Known rows, with every step that occurs
fupa > toram > zafame > miraf > gusad: [-25  39 -15  35  -6  -3  10  -3  19  -2 -18  12  14  -8  17  36 -20  11
  -8 -23 -17  10  11  49 -10 -18  12   2  -2  19  -3  -4 -10  -8   9 -25
  -5   1   1  -7  16   8   6  -1]
bamet > fupa: [  9   3 -13   4  -6   8  -5  18  27 -12   4  -6  -1   7   6  -1  -2   4
   8  -9  -5  -2  -9   8   9  -7  -2 -14   2 -10 -25  -4   2  -1  17   1
  -5  17  -1   7 -14 -10   3   4]
susil > neni: [  1   2   9  11  -4  13 -10  21 -12  12  -6   0   9   2  -7 -11 -12  -2
   5 -15  -4  -1   9  -5   6   5  19 -18   2  13  -6  -9   8   3  12 -23
   1  -5   6   3 -15   2  -2 -11]
gefuv > bupes > zafame: [ -4   5 -12  28   4  -4   5   7  11  12  25   4  17   6 -34  12 -24  10
  -1  -1 -22  -4   4  13  -7 -27  -7  25  -7 -18   5  20   7  13  -3 -23
  14  -6 -11  21  30  -1  28  13]
fupa > toram > valuv > miraf: [-16  10  -7  19 -15  -9  15 -12  10   3  -1   7 -10 -32  39  41   7   9
 -26  -4 -15  -5   6  -6 -12  -2  11 -26  12   6 -25   3  -3 -10  -7   3
  -6   2  -6 -27   3   4   6  -4]
bupes > zafame > miraf > gusad: [-27  42 -16  35  15  10  10 -29  26  22  13   1  -2 -11   2  25 -32  -1
  -1 -11  -7   3   6  41  19 -14 -12  21  -9   8  -8  17  -5   1  -5 -31
   3 -12 -19   9  29 -16  10  24]
gefuv > bupes: [  7  -4   1  11  -1  -4   4  18   0   1  13   6  16   3 -13   3 -15   2
   2  -4 -11  -6 -11   1  -7 -15   4   7  -5 -29  -3  -1  13   4  19  -5
   2  -5 -11   8  17   7  18   9]
bamet > fupa > toram: [  3   3 -25   5 -10  -4  -8  20  28 -31  -6  -5  -9   5   8  17  11  13
   0 -16 -17   7  -4  -1  -3 -14   3 -28   7   2 -22 -22  -2  -9  19   6
 -13  17  21  -3  -9  15   6  -5]
susil > neni > gima > zafame > toram > fupa: [-26 -32 -17  14   9  14  -8  45  13  36 -23  -8   5  20 -41  -9  -3  33
  -6  -6 -17  13   1  41 -18   6  40 -46 -35   9 -41 -14   6 -16  18 -56
  -8  23  13   1 -17   8  12 -70]
neni > gima: [ -4 -20 -14  -8   7 -15  -3  -8   0  -5  -1   5  -7   4 -20  -6  -6   7
 -18  -4  -5  16 -17  -9 -13   2  -9   8 -17 -12 -24  -1 -17 -15   1 -19
   2  -4   2 -16  -6   6   5 -16]
fupa > toram > zafame: [ -8   9  -8  16 -11 -18   5  15   2 -17 -12   8  16   4  -3  21   2  20
 -13 -11 -19   9  19  20 -33 -18  15  -3   0  19   9  -3 -10  -2  -5  -8
   5  12  21  -6   3  20   8 -22]
gefuv > bupes > zafame > toram: [ -3 -10 -12  32   7   5   7  24  23  15  13   9  16  17 -33  11 -13  15
  -3   4 -27   1  -4  18 -18 -16  11  11 -14 -15  -3  10  16  -1   3 -24
   4   2 -11  26  51  21  31   5]
valuv > miraf: [-12   7   3  19 -12   3   2  -6   8  13   6   5  -2 -11  24  12   0  -2
  -3  20  -6 -14   8  -4  14   7   7  -3  -7   6 -18   9   5   3  -6   1
   7 -12 -16 -11  13 -19  14   3]
fupa > bamet: [  3   6   7  -4  -8   9  -2  -5  -7 -23   5   0  -8 -14  21   4   1  -1
   1 -11  -4  -7   4  -1  -4 -11  -8 -10  -3   7   5  -7  -9  -7   4 -12
 -16   8  10  -9  -2   4  16  -7]
susil > neni > gima > zafame > miraf > gusad: [-30  12 -14  39  23  24  11  -1   6  26  -4   6  -3  -9 -15   5 -43   0
 -11 -17 -11  27   3  37   6   7  14 -16 -29  -4 -38  -7  -9 -16  15 -69
  -5 -11 -11   1  -9 -19   1 -21]
gima > neni: [-14   5  13   5   0   6 -16   6  -5   0   7  -3   5  -4   2  -7  -7   3
  -5 -11  -8  -3  -8  13  -5   9  13 -15  -2   0   8 -21  -3  -5  -1 -19
 -14  -5  -1   5 -13   2   1 -15]
valuv > miraf > zafame: [-14   2   0  22  -9   4   4  -7  27  22   7  -2  -8 -12  15   9  -2  -3
   0  22 -26 -24  12   9  17  17   8  -4  -2   2 -27   1  -8 -12 -12   7
  21   8 -15  -5  17 -38   8   4]
gima > zafame > miraf > valuv: [ -7   6  -8  12  12   8  12 -16  32  39  10   8  10 -12  -9  32 -16  19
  -3  -8 -17   6  21  23  14   3  -3   2 -11  -4 -30   9  -7 -16  -7  12
   2   7 -24   5  13  -7  -5  11]
miraf > zafame > toram: [ -4 -22   0  12  12  10   4  12  29  11  -5  -2  -1  13  -2  -3  11   3
   3   2 -23  -9  -5  19  -7  14  14 -15   4   4 -19 -14   0 -29  -3   3
   4  27   2   3  27   2   1 -11]
gima > neni > susil: [  1   8  19   0  11   9   4   0 -16  -6  11  -5  -7 -10 -11  -4   1  -8
  -2  -3 -13   2  -5  -6 -18  -6  -5 -22  -6   3 -12 -15  -6  -2  -8 -23
 -17   1   2 -13 -26  19  -5 -16]
gefuv > bupes > zafame > toram > valuv: [ -7  -4 -10  36  13  -3  24  13  17  28  22  11  17   3 -20  30 -14  19
 -15 -15 -26  -4 -15  23 -27 -21  10   2   2 -19 -11  23  15  -5  -3 -24
   4  12 -15  16  38  27  24   5]
toram > valuv > miraf > zafame: [-15   5   6  21  -4  -1  22 -19  24  36  16  -2  -5 -30  28  26  -8   1
 -16   1 -19 -23   2  15   4  15   8 -14  16  -4 -33  17 -14 -17 -14   4
  19  21 -22 -16   7 -32   2  10]
bamet > fupa > toram > valuv > miraf: [ -6  12 -21  24 -21  -5   5   6  37  -5   4   6 -13 -23  47  43   6  13
 -18 -14 -23  -8   0   2  -3 -10   9 -42  14  -4 -51   0  -2  -7  12   4
 -12  17  -4 -21 -11   1   7   4]
bupes > zafame: [-10  10  -7  12  10  -5   0 -10  10  12  16  -1   0   0 -19   8 -12   9
  -5  -1 -12   3  14  12  -1  -8 -11  17  -4  11  11  19  -6   7 -15 -14
  13  -1   0  10  13  -6   9   4]
gusad > miraf > valuv > toram > fupa > bamet: [ 31 -34 -18 -23 -13   6 -33  -4  41  21  -6  -6   4   6  17   1   0  18
   2 -40 -14 -24 -16  28  25 -27 -19 -17 -15  10 -42  13  -5 -24  33 -15
 -16  39 -13 -14  11  -3  24   2]
neni > gima > zafame > miraf > gusad: [-30  14 -17  26  26  13  23 -20  14  17   1   8  -9 -10  -9  22 -30   8
 -16  -6  -9  28  -6  43   1   3  -6   6 -30 -15 -33   3 -18 -14   0 -43
  -4  -9 -20  -5   5 -17   3  -8]
gefuv > bupes > zafame > miraf > valuv > toram > fupa: [ -4 -12 -38  15  -5 -20 -24   7  61  47   8   2  24  21 -37  26 -13  38
  -2 -26 -36 -16   5  36  16 -45   0  20 -34 -10 -43  34   0 -16  32 -18
  11  11 -43   6  56  -2  22  12]
neni > susil: [ 10  -2   4  -8   6   4  18  -8 -12 -11  11  -5 -11  -7 -11   3  10 -12
   0  11  -9   5   4 -16 -14 -15 -21  -9   1  -2 -19   2  -3   7  -7  -4
  -5   6   3 -16 -16  23  -2  -1]
fupa > toram > valuv > miraf > gusad: [-24  24   7  29 -14  12  34 -24  11   1  -8   9  -3 -36  53  42  -5  -4
 -23 -17 -20   7  -2  21  -2   2   9 -25  18   7 -27   4  -1   1   1  -9
 -11   7  -6 -19  10  -8  11  17]
zafame > bupes: [-11   6   3  10  -3  14  -2  10  12   0   6 -13  10  17   2   3   7   0
   5  -9  -1   7  -6   0  -9 -10   3 -18  -5 -31   4   3  -4  -3   4 -21
  -7   8  10   8  17   3  12 -18]
miraf > gusad: [ -5  18  10  13   4  22  13  -7   3  -5  -7  -2   5  -6  14   0 -11 -14
   2 -11  -6  12  -7  30  12   1  -1  -4   9  -2   5  -2   3   8   8 -10
  -4   2  -5  11   8 -16   4  21]
gefuv > bupes > zafame > miraf > gusad: [-20  39 -16  46  11   9  16 -11  26  23  20   7  18  -5 -10  27 -47  -2
   1 -11 -17  -2  -3  41  16 -29  -8  32 -12 -18 -10  15   7   8  12 -38
   3 -20 -30  21  46 -11  28  35]
susil > neni > gima > zafame > miraf: [-28  -1 -23  30  20  -3  -9   6   4  30   5   3 -10   1 -27   5 -32  17
 -10  -9  -9  14  10   9   0   6  15 -11 -34   0 -40  -6 -12 -21   8 -55
   5 -15  -7 -10 -18   0  -3 -40]

Rows
[ 15 -31 -17  18  18  12  -3   4  36  32   4  -2  -2  15   2  -3 -11   3
   3  -2  -9 -22 -27  26   9  12   7  -7   5   2 -36 -13   8 -36   5  -8
   4  21  -2   2  21   5   3  -2] : gusad > miraf > zafame > toram
[-18  12 -16  35 -16  12  11  11  58   4  15 -10  -6  -4  42  40  12  13
 -15 -19 -39  -6  -9  12 -12  -5  10 -62  16 -36 -52  -1 -19 -30  12  -5
   5  47  11  -9  12 -14  19 -10] : bamet > fupa > toram > valuv > miraf > zafame > bupes
[-13 -17   1  28  -1  13   5   8  39  23  -2   4  -7   0  17   9   9   4
   2  24 -31 -24   4  15   6  24  29 -19  -6   6 -39  -7   0 -28 -11   6
  15  16 -19  -5  36 -15  11  -8] : valuv > miraf > zafame > toram
[ 15 -16 -15   7  15   5  -7 -10  22  29  16  -8  -3   1   0  -4 -22  -5
  -2  -2  -5 -20 -21  23  24   6 -12   7  10  -4 -23  -2  -4 -21   0  -5
   9  14  -3  -4   4 -15   2  13] : gusad > miraf > zafame
[-20  10  15  36   1  30  34  -6  19  28  -5  16   4 -25  53  28  -3  -6
 -10  -6 -14  -4 -15  33   2  12  24 -27   9   2 -36  11  15  -8  -1 -18
  -8  11 -26  -4  27  -5  12  16] : zafame > toram > valuv > miraf > gusad
[ -7  -3 -29   0  -6  -9 -29 -14  55  23   5  -4  -2   0  -2  27   3  35
   0 -36 -29 -19  19  30  16 -43 -15   3 -30  24 -37  31 -23 -26  16 -19
  -3  27 -20 -12  38  -6  22  -3] : bupes > zafame > miraf > valuv > toram > fupa > bamet
[  5   5 -10  -7  -2  -5  -6 -21  31  28   0  11  13 -12   4  26  -8   9
  -5 -16 -11  -9   5   0  20   0 -10  13   1   2 -41   4  -8 -24   4  11
  -3  -1 -24 -13  12   3  -9  23] : zafame > miraf > valuv
[ 31 -16  -7 -13   3   4  -7 -22  22  38   4   6  20  -8   2   8 -17   5
  -1 -16  -4  -5 -15  10  25   2 -24   8  15   0 -37   5   3  -8   8   3
   0   9 -11  -2   1  -1  -1  35] : gusad > miraf > valuv
[-12 -17 -10  -4 -13   4 -11  27  23  14 -24  -4   8  17  -7  -3  21  22
   7   1   4 -15 -10  32  -3  -4  25 -25  -5  17 -21  -3  17  -9  18  -9
 -13  22   5  -4   9  13  10 -28] : zafame > toram > fupa
[  6 -15   8  14  -3   5  -3  21  35  22  -4   3  32  28  -5  12  16  18
  -4 -30 -38  18  10  19 -26 -21  11  -9 -24 -22  -5  28 -21 -25   2 -18
  19  38  -4  20  49   2  11 -13] : miraf > valuv > toram > zafame > bupes
[-21 -13   1  14 -25  18  -6  11  46  12  -6  -2  -8  -7  30  11  12  17
  10   9 -31 -44   3  41  10  -1  24 -42 -11  22 -45  -8   2 -28  11 -11
  -8  41  -3 -18  23 -22  34 -30] : valuv > miraf > zafame > toram > fupa > bamet
[  3  13 -25  20 -17 -12  -3  31  33 -24 -11   6   9  11   3  26   1  25
  -5 -24 -27   8  11  25 -25 -21  14 -17   6   8 -12  -6  -7  -2  13  -7
  -1  32  24  -3 -11  12  11 -14] : bamet > fupa > toram > zafame
[-22   8   8  28  11  27  16  15  11  11  16  -9   5  12 -11  12   4  11
   4   2  -9  18  10  22 -13  -4   9 -27 -20 -37  14   5  -7  -5  -7 -21
   0  17   7  25  15  -6  14 -28] : gima > zafame > bupes
[ -9  -6 -35   5   1 -18 -25 -10  64  44  -2  -3   6  18 -23  24   3  39
  -5 -25 -25 -12  17  34  21 -28  -6  13 -28  16 -42  34 -12 -21  10 -10
  11  15 -28  -7  42  -9   7   3] : bupes > zafame > miraf > valuv > toram > fupa
[-12   0  -8  20  19   2  17  -3  18  32   9   7   0  -8  -6  23  -2  19
 -18 -13 -14   3  -4  20 -22  -6   3  -5   5   6  -7  23   3 -11 -20 -18
   1  18  -4   7  25  24   5  -4] : bupes > zafame > toram > valuv
[-24   6   5  33 -12  19  -2   2  36  23  15  -8   4   6  21  11   5  -5
   3  18 -22 -13   4  11   6   9  11 -21  -8 -29 -22   5 -13 -18  -7 -11
  17  17  -9   0  33 -35  18 -11] : valuv > miraf > zafame > bupes
[ -8 -15 -24   4   3  -4 -11   5  56  45  -8  -4   2  10 -16  22   7  40
   0 -16 -23  -3  21  44  15 -16  13 -11 -36   0 -40  20  -8 -27  17  -2
   6  26 -32   4  26 -15  -2 -15] : gima > zafame > miraf > valuv > toram > fupa
[ 21 -21 -10  17   3   6 -10  10  47  46   7   4  32  27   1  11  -6  17
  -7 -31 -23   6 -10  31  -5 -22  -1   0 -17 -24 -21  32 -12 -27   8 -30
  13  36 -12  18  47   3  16  -2] : gusad > miraf > valuv > toram > zafame > bupes
[-15  19   8  25  -3   6   7  20   6  11   7   3  26  18  -5  12  -1  11
   2  -9 -11   9   8  25 -28 -17  14  -4  -8 -22  16  15  -9   0  -1 -31
  10  20  12  15  18   2  16 -30] : toram > zafame > bupes
[-18   5  -8  19 -11  -8  17 -11  27  13   4  -4 -12 -30  34  40   5   6
 -25  -6 -34 -11   7   8 -12   7   9 -27  19   4 -33   0 -13 -22 -10  10
  12  20  -6 -28  10 -12   3   4] : fupa > toram > valuv > miraf > zafame
[-12  26  -9  30 -17  20  24  -2  34  -8  -3   5  -6 -29  60  46  -5   1
 -15 -23 -27   1 -11  28   4  -7   6 -45  22  -4 -49   0   2  -1  17  -5
 -15  22  -6 -13  -1 -14  11  24] : bamet > fupa > toram > valuv > miraf > gusad
[  3  -6 -13  21  12  15  -7  -4  28  30  19 -17   8  22   5  -4 -11  -6
   2  -8  -3 -10 -25  23  14  -2 -10 -13   1 -31 -19   2  -8 -28   7 -24
   8  23   6   7  20 -12  14   0] : gusad > miraf > zafame > bupes
[  7 -10 -29  22   9 -16 -12  -1  51  35  21  11  15  16 -25  30 -19  22
  -6 -18 -42   1   6   5   8 -30 -10  31 -30 -14 -31  26  -9 -21  11 -13
  16  -4 -44  13  71   6  19  26] : gefuv > bupes > zafame > miraf > valuv > toram
[ -9  19 -20  28 -17   4  -4  43  39 -24   0  -2  21  30   8  24  10  24
  -1 -26 -25  17   6  25 -34 -30  16 -33  -4 -21  -6  -2 -11  -7  22 -26
  -5  38  32  10   8  13  23 -33] : bamet > fupa > toram > zafame > bupes
[ 15 -23   3   0  -2 -10  -1  12  27  22  -8  11  21  12  -7   9   6  21
  -6 -26 -37  10  19  19 -18 -12  11  12 -16   8 -12  24 -19 -13  -2  -2
  23  29 -11   8  34   0   1   1] : miraf > valuv > toram > zafame
[ -2   6  -9  -1  -3 -15  16  -3  -8 -10  -5   1  -5 -19  17  28   6  13
 -25 -26 -10  12  -6  -5 -28 -10  -2 -22  18  -1  -6  -3  -6 -12   1   4
 -13  12  16 -24  -9  28  -6  -2] : fupa > toram > valuv
[ 22 -33  -2 -10   1  -2  -6   4  28  10  -6   4   6   9   1   1  15   9
  -6 -24 -27  14   3  -8   2  -1  -1  -4 -13   0 -19  10 -13 -23   4  13
  10  19 -16   6  31   2  -4  12] : miraf > valuv > toram
[  9 -18 -19  -1   7 -13 -18 -10  44  22  -4   5  -2   8   9  16   3  13
  -6 -23 -19  -3   8  -9  16  -5  -2   8 -21   0 -38  10 -13 -32  11   9
   7   2 -34 -10  40   3 -10  15] : zafame > miraf > valuv > toram
[-22 -19  -5  17 -17   9  -6  16  51  33 -16  -9   3   7   6   9  15  21
   6  23 -24 -38   5  39  11  11  34 -29  -9  15 -47  -1   6 -21   9   0
   6  30  -9 -13  23 -24  19 -25] : valuv > miraf > zafame > toram > fupa
[ -7 -35 -27  20  26  -1 -14   8  33  45  -2   5  -4   4 -28   7 -16  21
 -18 -30 -36  27  15   1   2   5   9 -15 -46  -4 -60   1 -24 -43  12 -38
  18   4 -27  -5  18  -1  -1 -26] : susil > neni > gima > zafame > miraf > valuv > toram
[-19   4  -3  50   3   0  25   7  28  40  26  16  13 -13   4  42 -15  17
 -14   4 -34 -17  -5  19 -14 -15  17  -1  -5 -14 -30  29  18  -4  -7 -27
   7   2 -35   8  48  10  34   8] : gefuv > bupes > zafame > toram > valuv > miraf
[ -8   8 -21  25 -16  -3  13   3  49   1   8  -4 -19 -21  40  39   2  13
 -17 -15 -40 -14  -2  17  -3  -1   8 -41  20  -4 -56  -3 -13 -23   6  13
   4  40  -2 -23  -3 -15   7   4] : bamet > fupa > toram > valuv > miraf > zafame
[-21  -3 -10   7  -9  12 -14   9  26   4  -1  -6   1   1  -6   9   9  28
   7  -9 -16 -18   7  44  -9 -28   3 -17 -13  30  -8   9   3  -7   5 -32
 -18  34  12  -1  15  11  36 -34] : bupes > zafame > toram > fupa > bamet
[-20 -18  -9  13   3  17   9  30  22  25 -13  -8   5  16 -20   7  16  33
   5  10  -4  -1   9  58  -7  -2  34 -39 -19   8 -10  -1  18  -6   7 -11
  -9  30   2  14   4   5   6 -41] : gima > zafame > toram > fupa
[ -5 -13  -3 -11 -15  14 -15  23  15  -9 -17  -2  -2   5  12   1  18  19
  14 -13  -2 -22  -8  30  -6 -16  14 -35  -9  21 -16  -7   8 -14  24 -19
 -30  35  14 -11   3  17  27 -35] : zafame > toram > fupa > bamet
[-18  23  17  30  -2  20  33 -22  10  24   4  10   2 -38  51  28 -15 -15
 -14  -9 -10  -5  -6  29  11   7   5 -15  16  -3 -23  20   5   5  -3 -16
  -3   2 -27  -8  10 -29   6  30] : toram > valuv > miraf > gusad
